What can hang from each mark:
E: Q Z
R: J L N
M: V
Q: C E F J L
U: C N
F: Q
J: R
Z: N
V: N
C: Q U
P: V
L: R
N: R U V Z

Each row was made from one small tree. The marks that hang from a mark follow it in brackets, in alphabetical order. Every link used is in the known rows. Write each row's tree.
(in the rows, 128 means zero)
Known rows:
N[R[J] V Z]: [142 123 151 131 122 143 141 109 108  78 141 130 164 100  87 169  43 121
 142 118 118 115 147 118 134  96  70  85 169 142 136 127 104 111 157 135
  94 122 132 106 135 174  97 138 100  94]
N[R[J L] U[C] V Z]: [139 115 154 150 135 175 154 118 103  94 144 133 178  90 109 174  61 106
 145 132 135 114 129 126 140 108  55  87 166 159 154 158  83 105 160 108
  93 129 104 108 126 220  70 152  78 112]
V[N[R[J L] U[C] Z]]: [125 124 136 138 143 173 128 144 111  96 140 130 171 102 111 143 103 113
 135 119 133 118 125 111 117 125  68 137 120 118 177 150  56 117 148 110
 112 134 123 112 125 191 102 124  90 155]
F[Q[C[U[N]] L]]: [104 148  95 125 124 125 129 146 137 122  97 136  92 146 114  92 163 127
 149 109 122 137 119 152 127 146 156 131 140 164 120 106 129 141 111 120
 166 124 115 159 115  79 175 124 146 154]
C[Q[F] U]: [120 114  97 119 117 100 134 118 133 198 169 139 109 152 135  87 189 130
 101 143 129 106 120 133 130 155 166 129  96 140  88  77 157 140 126 152
 180 111 121 125  93  87 207 134 135  95]
R[J]: [155 146 125 144 145 101 125 135 114 128 140 130 137 128  87 150 107 132
 125 111 152 127 115 130 145 131 146 128 113 100 102 128 131 117 127 135
 139 131 140 128 142 112 129 112 131 133]
J[R[L N[U[C] V Z]]]: [161 120 162 148 127 146 125 139 125  96 137 124 145  88 185 134 100 123
 120 133 144 134 156 125 147 119  81 125 120 117 153 156 109 117 164 134
 127 119 145 120 121 167 105 100  96 145]
R[L N[V]]: [178 160 141 152 131 110 130 137 112  88 156 118 118 104 194 150  94 129
 117 112 154 111 127 135 144 127 112 149 123 107 132 159 137 112 150 136
 149 125 128 139 128 122 131 101 136 147]
F[Q[C E[Z] J]]: [ 91 138 118 119 118 123 130 101 164 178  59 135 100 142 187  90 158 159
 142 100 105 166 112 134 142 132 168 130 152 161 102 111 164 144 101 121
 105 121  74 160 136  89 138 150 157 129]
L[R[J N[V Z]]]: [171 139 129 130 138 107 119 127  97  73 129 105 126 119  72 162  92 133
 139 138 142 104 116 115 118  97 107 124 155 101 132 154 136 120 129 131
 118 138 195 108 129 148  96 108 129 118]
F[Q[C E L[R[J N]]]]: [130 152  99 107 122 128 108 139 125 113  43 113  70 148  88 103 156 135
 172 111 127 130 106 148 124 132 177 131 147 146 132 123 157 146 101  89
 123 143 124 158 114  90 121 125 177 152]
F[Q[C[U] E J L]]: [ 85 127 101  92 105 129 112 120 156 175  68 133  89 161 139  72 182 126
 145 113 112 140  96 148 128 138 175 128 144 173 115  87 161 144 107 107
 116 133  76 164 107  58 162 151 179 138]
M[V]: [136 125 143 150 130 118 142 148 138 119 156 139 143 124 129 135 122 128
 117 148 131 158 153 141 133 143 161 119  84 116 102 140 145 141 127 157
 151 117 123 138 142  98 139 115 122 120]
L[R[J N[U V Z]]]: [172 132 140 138 137 120 123 115  96  59 136 110 135 119  60 171  93 127
 143 154 147 102 125 116 120 105  96 123 148 111 138 145 133 117 130 123
 121 137 202 110 117 172  86 120 118 115]
L[R[J N[U[C] V Z]]]: [163 129 132 144 150 126 125 127  98  87 124 107 131 120  59 166 104 119
 144 151 146 111 111 115 126 101 106 122 160 112 147 162 130 119 126 117
 117 137 193 106 125 178  79 123 113 112]
F[Q[J]]: [129 129 128 170 125 120 138 108 146 176  80 144 126 139 186 107 141 134
 119 103 129 142 144 114 164 147 143 140 136 123 112 102 134 138 112 153
 137 118 103 150 134 104 157 116 140 122]
N[Z]: [129 135 128 135 125 125 132 137 134 119 142 128 157 124 136 158 134 148
 137 138 124 139 154 116 147 135  94 117 128 105 126 122 127 134 150 153
 109 101 136 114 143 108 129 102  92 116]
J[R[N]]: [168 124 157 135 132 116 109 138 137 111 122 122 121 111 159 117 113 138
 108 128 139 138 173 127 149 131 134 144  97  86 135 129 125 130 145 145
 147 120 164 132 129 129 131  82 116 147]
Q[C J]: [113 127 110 122 135 113 127 113 151 169 103 129 130 156 202 112 148 133
 109 141 118 149 118 137 139 131 173 119 156 123 122 104 163 118 107 134
 103 123  89 135 148  86 128 121 139 133]
L[R[J]]: [155 131 125 145 133 105 122 129 108 117 115 123 138 140  74 144 117 141
 136 159 157 117 121 130 136 121 159 123 134  89 105 137 112 132 109 121
 140 134 187 116 127 129  96 109 136 131]
R[J L N[U[C] V Z]]: [173 151 137 149 157 131 132 142  96  80 165 112 141  91 120 171  83 111
 135  95 156 111  85 119 128 105  69 130 142 125 148 181 131  89 155 120
 109 141 122 118 135 172 105 125 103 136]
Z[N[R[J] U[C] V]]: [148 118 170 150 157 145 144 100 109 109 118 126 139 122  66 166 104  88
 136 123 129 111 150 119 136 132 101 153 138 139 178 140  83 117 121 140
 175 147 138 120 130 189 103 153 110 115]
J[R[L]]: [155 129 155 146 108 127 124 144 136 127 124 144 151 108 204 111 113 147
 111 134 157 142 166 140 154 133 133 130  97  93 112 128  90 135 150 140
 152 115 138 133 127 122 121  92 119 163]
F[Q[C J L[R[N[V]]]]]: [129 134 106 145 114 128 130 120 137 133  54 127  83 146 154  99 135 132
 140 121 117 121 124 143 126 121 167 124 179 149 134 112 156 133  97 117
 117 139 125 153 123 101 129 127 179 139]
M[V[N[R[J L] U Z]]]: [133 118 157 135 128 158 141 142 118  61 173 137 178  95 104 139  80 113
 124 128 127 135 141 122  95 127  89 126  75 128 144 146  92 131 142 134
 132 138 114 128 126 165 120 134 107 143]
U[N]: [123 149 128 123 136 104 119 157 125 101 157 131 132 140 113 136 138 122
 112 125 135 152 149 119 144 139 148 136 115  90 109 144  99 141 112 128
 170 121 146 121 148 109 139  99 119 146]
L[R[J N[U[C[Q]] V]]]: [165 126 115 161 151 118 127 119  98 104 127 115 113 130  72 141 117 115
 138 148 152  96 112 123 130 109 149 134 147 118 135 153 127 113 109 114
 144 147 184 114 117 172  99 125 133 115]
Q[J]: [124 120 130 142 124 107 126 115 145 174 129 137 144 148 178 122 135 135
 100 136 133 137 135 120 151 134 157 134 128  98 106 110 138 129 118 139
 118 123 115 128 144  97 135 116 139 123]
E[Q[F J] Z]: [ 95 140 116 157 112  98 139  97 158 240 126 135 109 134 180 134 124 186
 123 117 132 124 120 131 140 145 165 133 130 124  75 118 166 132 109 130
  99 135 107 141 151 118 155 161 143  97]
R[J L N[U[C] Z]]: [171 153 133 144 166 127 125 150 102  99 161 106 142  98 120 160 106 125
 132  93 158 117  83 118 130 117  80 143 121 108 146 182 133  94 151 120
 108 139 104 121 136 162 117 112  92 145]
V[N[R U[C[Q[F]]] Z]]: [107 103 124 128 132 175 133 134 126 144 127 134 148 123 115 126 149 112
 123 139 101 115 160 108 119 146  94 127 117 130 183 111  80 146 144 120
 123 118 130 106 118 178 126 128  92 122]
P[V[N[R[J] Z]]]: [135 127 131 136 138 145 142 144 100  86 150 143 168 111 103 126  84 111
 131 105 128 134 140 118  95 105  86 118  84 126 112 148 100 109 147 152
 127 132 143 111 125 145 122 122 133 151]
M[V[N[Z]]]: [119 124 131 134 128 135 131 162 134  89 164 135 158 115 116 132 121 123
 121 136 116 152 148 118 102 133 113 134  79 116 134 143 117 140 138 160
 136 121 145 127 138 108 145 114 115 137]
F[Q[C[U] E]]: [105 142 109 111 128 125 121 117 148 149  70 131  99 146 150  93 178 126
 152 119 125 153 112 137 147 152 150 131 130 172 119  96 158 151 117 130
 154 111  99 161 105  77 163 135 138 135]
F[Q[C J L]]: [110 134 103 146 114 130 132 125 152 162  61 140  99 150 171  93 152 140
 137 102 114 138 127 147 138 142 173 126 155 151 123  95 150 133 108 124
 118 130  84 160 136  77 151 121 165 146]
Q[C[U[N]] E F L]: [ 81 129  93   4  99 113  92 165 140 166 124 116  60 186  66  95 213 112
 124 147 103 137  87 170  96 152 197 106 123 157 108  89 182 162 110  73
 131 126 112 138 105  44 150 151 181 139]

Which tree is each row?
[ 85 122 105  83 130 109 119 117 142 128 155 127 135 150 161 101 145 107
 104 136 108 152  94 123 106 102 133 112 170 149 119 109 148 112 111 136
 118 128 108 123 129  94 147 146 128 122]	Q[C[U[N[V Z]]] J]
[133 111 157 162 145 153 155  99 118 125 120 132 134 128 106 147 127  94
 135 134 119 109 172 118 139 142 114 160 134 146 181 128  82 123 118 149
 188 138 126 124 124 185 123 148 107 106]	Z[N[R U[C[Q]] V]]
[103 134 119 100 131 109 116 147 127 106 184 128 146 135  93 124 148 122
 117 139 129 141 122 113 123 123  99 133 114 120 106 130 109 132 136 144
 165 112 152 117 118 102 169 118  95 126]	C[U[N[Z]]]
[ 86 121  99  62 104 123 103 136 157 165  91 124  92 177 138  98 177 132
 137 141 107 144  96 160 118 131 206 113 145 142 119 100 166 135 108  78
  75 137  72 149 139  51 117 143 189 146]	Q[C E J L]
[ 81 144  87 126 103 110 136 116 163 229 113 131  80 151 162 120 137 189
 143 122 119 120 103 165 116 143 195 118 152 149  86 113 176 129 104 103
  78 144  86 152 154  90 147 167 167 117]	E[Q[C F J L] Z]
[ 87 139  84 138 147 131 139 164 121 131 160 130 129 129 115 122 156  98
 128 117 109 153 128 107 142 108 133 116 167 136 126 167  89 124 119 136
 143 123 131 103 154 133 138 122 100 111]	U[C[Q] N[V Z]]
[158 143 135 137 136 117 127 131 119  78 152 110 122 109 135 163 103 129
 129 118 123 120 147 115 136 117  80 130 142 116 147 141 155 118 155 151
 117 113 155 116 139 126 132 104 110 113]	R[N[V Z]]
[ 88  95  91  64  87 104 110 124 142 225 156 137  86 178 112  58 212 123
 103 142 115 107  87 146 107 140 206 127 103 153  85  64 172 145 113 111
 132 132  85 133  94  55 198 164 188  98]	C[Q[E F J L] U]
[153 122 157 172 121 134 131 107 143 144  85 142 131 113 214  90 120 130
 107  96 142 132 152 115 156 140 122 150 117 122 129 109 123 129 127 144
 146 126 105 151 118 140 147 113 135 148]	F[Q[J[R[L N[U]]]]]
[154 112 156 141 134 146 121 132 130  97 128 121 134  97 141 137 108 119
 121 141 129 140 173 117 147 119  93 123 128 121 160 140 120 122 158 141
 126 115 170 117 128 168 105 103  91 126]	J[R[N[U[C] V Z]]]
[188 156 148 145 143 122 132 127  94  45 180 115 144  89 121 177  65 121
 133  91 157  96  99 120 120 110  58 133 128 122 134 162 138  89 159 126
 114 137 122 125 124 167 118 127 111 135]	R[J L N[U V Z]]
[129 106 158 146 129 155 139 135 133  80 154 141 159 114 102 133  99 110
 116 153 122 136 170 127 107 147 129 134  71 127 146 129  97 146 130 137
 162 130 136 135 123 157 124 127 114 140]	M[V[N[R U]]]
[ 95 112 145  47  90 116 110 118 170 220  85 130  96 146 234  78 165 164
  89 130 104 165  97 156 119 125 188 102 132 140  86 101 185 151 118 101
  68 125  74 135 136  86 105 159 180 139]	Q[C E[Z] F J[R[L]]]
[114 117 129 151 145 157 140 136 135 142 131 130 161 128 116 165 155 129
 144 159 127 142 147 119 158 148  92 116 133 129 150 137 119 131 143 134
 106 101 130 109 137 155 110 114  67 110]	N[U[C] Z]
[154 114 122 147 135 125 132 117 112 139 114 116 102 142 113 138 151 116
 121 174 137 100 136 130 138 137 155 130 143 117 142 133 145 141 112 120
 151 126 184 114 113 159 107 122 134 104]	L[R[N[U[C[Q[F]]] V]]]
[101 153 102 174 104 118 138 129 138 155 123 130 106 126 102 147 114 208
 183 151 152 104 133 154 129 132 172 140 137 127  85 151 111 135 111 103
 119 143 157 150 143 123 129 141 143 129]	E[Q[L[R]] Z]
[122 129 128 138 130 154 121 138 128  81 153 136 160 126 109 152 139 127
 133 142 123 122 160 105 118 148  75 149  98 107 164 116  92 140 148 139
 135 111 167 120 121 145 131 109 100 149]	V[N[U Z]]
[ 86 133 137  58 123 121 126  97 149 123 116 116  98 136 115 118 149 145
 150 140 101 144 105 148 103 117 136 141 138 178 125 124 141 137 121 121
 141 129 110 146 114 105 132 178 136 117]	Q[C[U] E[Z[N[R V]]]]
[144 123 143 140 133 159 148 138  96  68 157 146 181 105 120 134  82 109
 133 113 142 125 136 123  94 114  71 119  71 131 115 153  93 109 149 141
 135 132 127 116 114 170 111 130 127 161]	P[V[N[R[J L] U Z]]]
[139 128 116 149 140 142 134 140 120 100 156 116 110 118  99 152 134 116
 145 132 120 105 140 126 134 125 103 129 143 143 162 145 142 114 148 125
 118 122 138 118 130 154 134 122 105 108]	R[N[U[C[Q[L]]] V Z]]
[154 132 155 129 115 145 147 119 101  71 151 129 172  86 133 165  39 127
 139 110 132 109 130 124 134  93  58  91 161 138 129 144  91 106 164 129
  93 127 105 115 131 172  92 139 106 116]	N[R[J L] V Z]
[107 113 118 155 139 153 145 155 134 110 165 138 157 115 110 122 146 110
 126 144 113 149 144 118 103 139 126 134  81 135 145 145 111 136 130 150
 146 124 129 122 133 137 145 125 102 130]	M[V[N[U[C[Q]] Z]]]
[ 73 147  89 146 130 102 138  95 165 198 134 130 118 130 187 113 126 187
 148 130 135 136  93 139 124 119 162 137 148 159  85 123 153 107 108 131
 110 142  91 155 141 109 165 170 127 113]	E[Q[C[U] J] Z]
[129 116 119 165 124 138 127 128 134 169  63 130  97 147 125 101 156 129
 135 130 132 115 129 133 144 140 161 144 151 124 139 124 125 140 103 107
 127 141 133 147 124 126 129 119 157 132]	F[Q[J L[R[N[U[C]]]]]]
[144 115 156 157 154 144 153  98 107 118 127 129 136 123  73 151 107  89
 137 117 126 105 149 118 131 130 112 156 134 145 173 134  81 113 113 143
 182 148 124 124 127 189 119 158 112 109]	Z[N[R[J] U[C[Q]] V]]
[174 140 130 137 147  99 112 131 102  97 117 105 118 132  73 143 111 137
 131 139 157 106 111 125 127 116 149 144 129  82 123 151 134 123 112 122
 138 143 189 122 129 135 101  98 136 131]	L[R[J N]]
[ 70 114 131  25 112  94 111  97 164 230 108 117  78 173 153  87 207 141
  99 134  88 148  70 141  93 133 171 141 130 161 105  90 206 151  97 124
 113 134  90 134 118  63 151 190 171 105]	Q[C[U] E[Z[N]] F J]
[116  92 154  60  91 113  96 118 156 229  88 131 108 161 171  84 168 118
  74 139 115 152 133 131 143 142 178 110 106 104 103  78 173 162 120 118
  99 121 119 120 123  88 118 137 175 117]	Q[E F J[R]]
[128 132 139 127 120 157 127 148 122  88 139 130 166 103 163 135 105 134
 129 122 122 121 156 109 114 126  73 141 112 103 166 138  62 133 158 129
 121 119 126 120 126 148 121 107 106 157]	V[N[R[L] Z]]
[120 125 135 127 126 156 123 139 126  91 130 130 162 113 123 137 109 131
 131 129 109 123 168 107 117 128  78 139 118 106 169 120  71 137 151 136
 118 119 149 116 129 144 126 105  99 141]	V[N[R Z]]
[138 150 142 116 135 118 125 151 101  80 160 130 149 118 112 130  80 114
 112 103 142 134 129 122 135 118 130 127 121 100 112 156  69 126 117 108
 157 143 108 122 140 149 114 115 121 155]	U[N[R[J L]]]
[ 70 110 119  27 103  99 109 102 164 234 113 120  83 168 163  82 196 151
 100 146  94 155  68 152 108 129 185 107 139 165  80  84 215 150 105 105
  84 121  84 133 120  62 146 184 167 101]	Q[C[U] E[Z] F J]
[138 101 115 121  93 112 124 128 137 183 138 136  86 147 156  78 146 124
  87 120 112 101 146 143 121 126 190 121 120 124 109  86 157 131 124 128
 125 137 114 120 124  98 165 129 186 114]	C[Q[F J[R[N[V]]] L]]
[183 143 142 146 165 108 115 123 107  85 153 111 122 121  66 160 101 125
 124 104 155 108 114 120 136 135 119 149 102 103 135 137 152 106 131 122
 143 141 140 133 129 153 128 110 116 133]	R[J N[U]]
[117 116 135 157 134 161 146 122 126 119 143 135 156 120 112 178 130 113
 143 158 123 135 152 121 149 133  77  99 161 151 152 138 120 125 153 136
 110 104 149 105 136 168  99 133  81  99]	N[U[C] V Z]
[114 119 108 160 146 155 149 149 111 121 154 150 159 126 130 116 149 107
 136 125 128 141 138 119 104 126 107 129  78 139 117 147 112 115 134 157
 144 122 142 109 120 142 138 121 124 145]	P[V[N[U[C[Q]] Z]]]
